In the rows, zero is written as 100.
Known rows, with every step that occurs
kagogu -> mema -> defar -> kufe -> nudam: [139,79,47,118,58,106,91,58,63,96,68,96,107,91,21,75,58,83,134,138,79,112,104,141,75]
kagogu -> renufer -> defar -> kufe -> nudam: [150,69,99,145,58,131,107,73,55,91,67,128,113,83,52,67,43,61,138,106,74,119,131,146,61]
kagogu -> mema: [135,74,98,138,84,77,78,97,96,118,72,97,99,109,59,120,43,86,109,107,87,97,127,112,93]
dure -> kagogu -> mema -> defar -> gadif: [121,109,75,116,29,64,59,100,93,118,77,127,117,92,30,80,42,67,153,126,58,108,100,157,114]
defar -> mema: [132,114,109,141,91,103,76,106,92,110,120,87,97,115,57,109,80,93,120,98,85,102,140,107,83]
mema -> kagogu -> gadif: [117,106,107,152,107,59,71,128,88,117,124,94,94,105,79,111,52,68,154,103,52,73,147,117,108]
defar -> gadif: [105,104,89,131,58,72,69,119,78,111,89,121,101,85,66,103,49,86,117,98,63,119,143,126,95]
renufer -> defar -> mema -> kagogu: [139,120,107,167,74,103,112,96,86,116,101,82,123,128,64,80,77,58,159,108,64,106,149,104,75]
kagogu -> mema -> defar -> kufe: [130,95,81,140,63,81,88,80,83,113,82,102,108,97,24,70,72,89,136,127,70,109,102,135,87]
gadif -> defar -> dure -> kagogu: [107,103,139,121,52,105,64,133,104,117,117,123,91,105,40,110,58,86,124,81,78,107,161,135,123]
kagogu -> mema -> defar: [131,77,70,132,79,80,81,83,92,119,82,105,110,113,43,98,55,98,125,128,73,92,103,126,91]
numatu -> mema -> kagogu -> gadif: [99,97,110,162,98,54,79,121,94,101,137,87,81,97,65,104,48,79,152,132,45,63,132,125,115]
gadif -> defar -> kufe: [134,105,132,149,68,115,83,123,80,110,102,92,96,115,28,94,75,100,119,97,82,109,154,115,100]
gadif -> defar -> mema -> kagogu -> renufer: [151,81,134,185,81,111,83,117,93,142,114,94,116,126,20,92,75,80,133,121,61,73,151,67,94]
numatu -> mema -> kagogu -> gadif -> defar -> dure: [90,71,124,154,72,72,76,142,93,119,143,100,84,87,32,97,64,88,133,123,43,78,157,113,121]
mema -> defar -> renufer: [110,108,82,117,95,78,82,103,52,121,104,111,116,130,53,109,58,138,131,116,68,79,120,142,110]
gadif -> defar: [135,90,121,144,84,111,78,126,90,114,103,95,100,129,45,125,55,109,110,96,86,92,157,105,103]
renufer -> defar -> mema: [148,108,113,146,75,122,98,98,84,106,103,90,118,121,61,90,75,76,139,93,84,115,143,123,70]
gadif -> kagogu: [122,94,137,130,97,68,79,117,100,95,108,129,95,117,68,120,55,83,116,77,70,88,138,127,127]
gadif -> kagogu -> renufer: [132,63,153,146,99,66,74,114,102,109,102,157,101,106,61,109,46,76,113,79,61,73,126,121,121]
gadif -> defar -> renufer: [137,88,128,131,89,103,76,131,56,130,95,93,110,145,37,134,49,138,111,99,87,79,158,112,122]
kagogu -> renufer: [123,72,120,155,96,85,76,103,94,120,97,132,96,99,71,109,42,89,111,97,70,85,130,114,90]
kagogu -> renufer -> defar: [140,67,123,159,79,103,98,96,86,114,77,137,116,105,75,91,39,74,129,94,68,100,131,129,75]
dure -> defar: [119,127,96,119,107,80,81,110,73,99,110,91,99,125,83,116,45,103,144,91,74,87,143,125,108]
renufer -> defar -> dure: [103,84,106,129,64,96,102,102,85,111,90,131,105,89,80,93,62,78,120,76,69,132,152,142,79]
mema -> kagogu -> gadif -> defar -> kufe: [135,109,134,164,81,87,76,142,77,123,127,80,96,107,27,87,75,70,160,107,54,85,161,113,112]

Rows
[135,107,98,109,69,69,69,95,72,127,79,108,119,135,32,106,35,108,152,125,75,76,100,157,131]	dure -> kagogu -> mema -> defar -> renufer
[122,125,102,163,89,86,89,104,95,120,118,78,104,123,60,101,80,77,140,113,66,90,147,88,89]	defar -> mema -> kagogu
[89,93,94,127,50,50,76,112,88,83,118,145,105,86,29,72,61,97,131,128,34,91,100,154,132]	numatu -> mema -> defar -> gadif -> kagogu
[131,92,126,128,47,71,91,122,78,96,78,147,123,98,60,85,50,54,139,77,52,121,140,152,111]	renufer -> defar -> gadif -> kagogu
[131,73,136,122,44,95,64,120,109,130,84,116,98,105,21,111,48,75,120,96,84,107,145,126,122]	gadif -> defar -> dure -> kagogu -> mema
[114,98,120,122,62,53,67,129,86,101,96,145,104,92,54,103,54,71,119,81,53,108,139,135,127]	defar -> gadif -> kagogu
[96,86,137,133,67,75,63,110,108,122,109,160,91,79,65,97,43,67,124,83,64,101,135,142,110]	defar -> dure -> kagogu -> renufer
[147,73,78,108,62,88,88,69,71,83,75,121,109,98,10,76,62,70,136,121,69,103,100,149,107]	gadif -> kagogu -> mema -> defar -> kufe -> nudam
[132,114,119,149,63,106,106,96,74,95,85,105,108,103,64,74,68,73,143,89,73,129,142,145,78]	renufer -> defar -> kufe
[118,122,113,103,76,48,70,130,67,94,103,132,111,105,60,99,47,78,149,77,47,96,143,141,141]	dure -> defar -> gadif -> kagogu
[130,80,117,182,78,84,112,95,88,125,78,127,124,110,76,82,40,58,150,111,49,88,137,112,82]	mema -> kagogu -> renufer -> defar
[149,112,115,159,88,95,89,118,79,118,126,78,116,114,63,80,77,45,179,102,55,92,149,121,82]	renufer -> defar -> mema -> kagogu -> gadif
[134,78,77,119,86,71,79,90,57,133,72,103,121,127,35,108,48,128,126,130,74,80,104,133,109]	kagogu -> mema -> defar -> renufer
[119,144,106,125,92,83,86,106,62,95,109,89,96,111,65,87,64,95,154,91,68,107,142,135,104]	dure -> defar -> kufe
[117,109,49,116,68,115,92,71,57,81,100,104,99,92,39,75,69,96,136,123,73,113,118,150,78]	mema -> defar -> kufe -> nudam
[140,95,145,148,63,102,84,100,98,107,85,139,115,111,71,88,28,53,156,89,70,94,125,153,97]	dure -> kagogu -> renufer -> defar
[130,123,102,127,48,81,75,85,96,107,90,106,105,105,22,69,60,70,161,122,71,106,96,160,109]	dure -> kagogu -> mema -> defar -> kufe
[135,94,124,157,95,86,70,146,85,127,127,82,100,123,46,114,57,78,152,106,57,67,162,104,117]	mema -> kagogu -> gadif -> defar
[118,84,126,169,88,80,76,139,92,110,138,76,90,114,34,105,53,91,147,135,51,59,148,109,122]	numatu -> mema -> kagogu -> gadif -> defar
[113,84,112,178,94,66,90,104,97,129,94,124,105,105,73,101,44,76,131,113,50,75,136,95,94]	mema -> kagogu -> renufer
[152,100,126,146,81,129,73,123,89,119,122,76,103,132,25,113,84,102,116,99,90,96,157,93,91]	gadif -> defar -> mema
[140,99,85,130,57,130,112,75,55,77,71,99,108,95,60,79,54,68,141,101,83,132,143,154,65]	renufer -> defar -> kufe -> nudam
[78,93,70,117,75,80,82,97,88,115,117,136,99,86,61,88,77,106,118,102,59,113,130,140,91]	mema -> defar -> dure
[158,76,127,163,78,121,95,93,85,121,97,116,121,109,55,79,66,69,137,98,73,103,130,117,64]	kagogu -> renufer -> defar -> mema
[115,73,152,137,55,101,61,127,105,130,110,150,96,96,34,99,48,81,120,85,69,95,149,128,120]	gadif -> defar -> dure -> kagogu -> renufer
[145,80,130,135,98,104,57,145,84,119,128,91,93,117,44,123,56,93,129,90,79,78,156,123,110]	kagogu -> gadif -> defar
[108,80,121,144,81,78,70,146,86,136,131,107,95,94,46,103,70,76,138,94,49,87,172,110,115]	mema -> kagogu -> gadif -> defar -> dure
[129,149,94,143,103,81,91,106,73,114,125,64,112,135,64,96,72,82,172,110,59,80,148,94,103]	dure -> defar -> mema -> kagogu
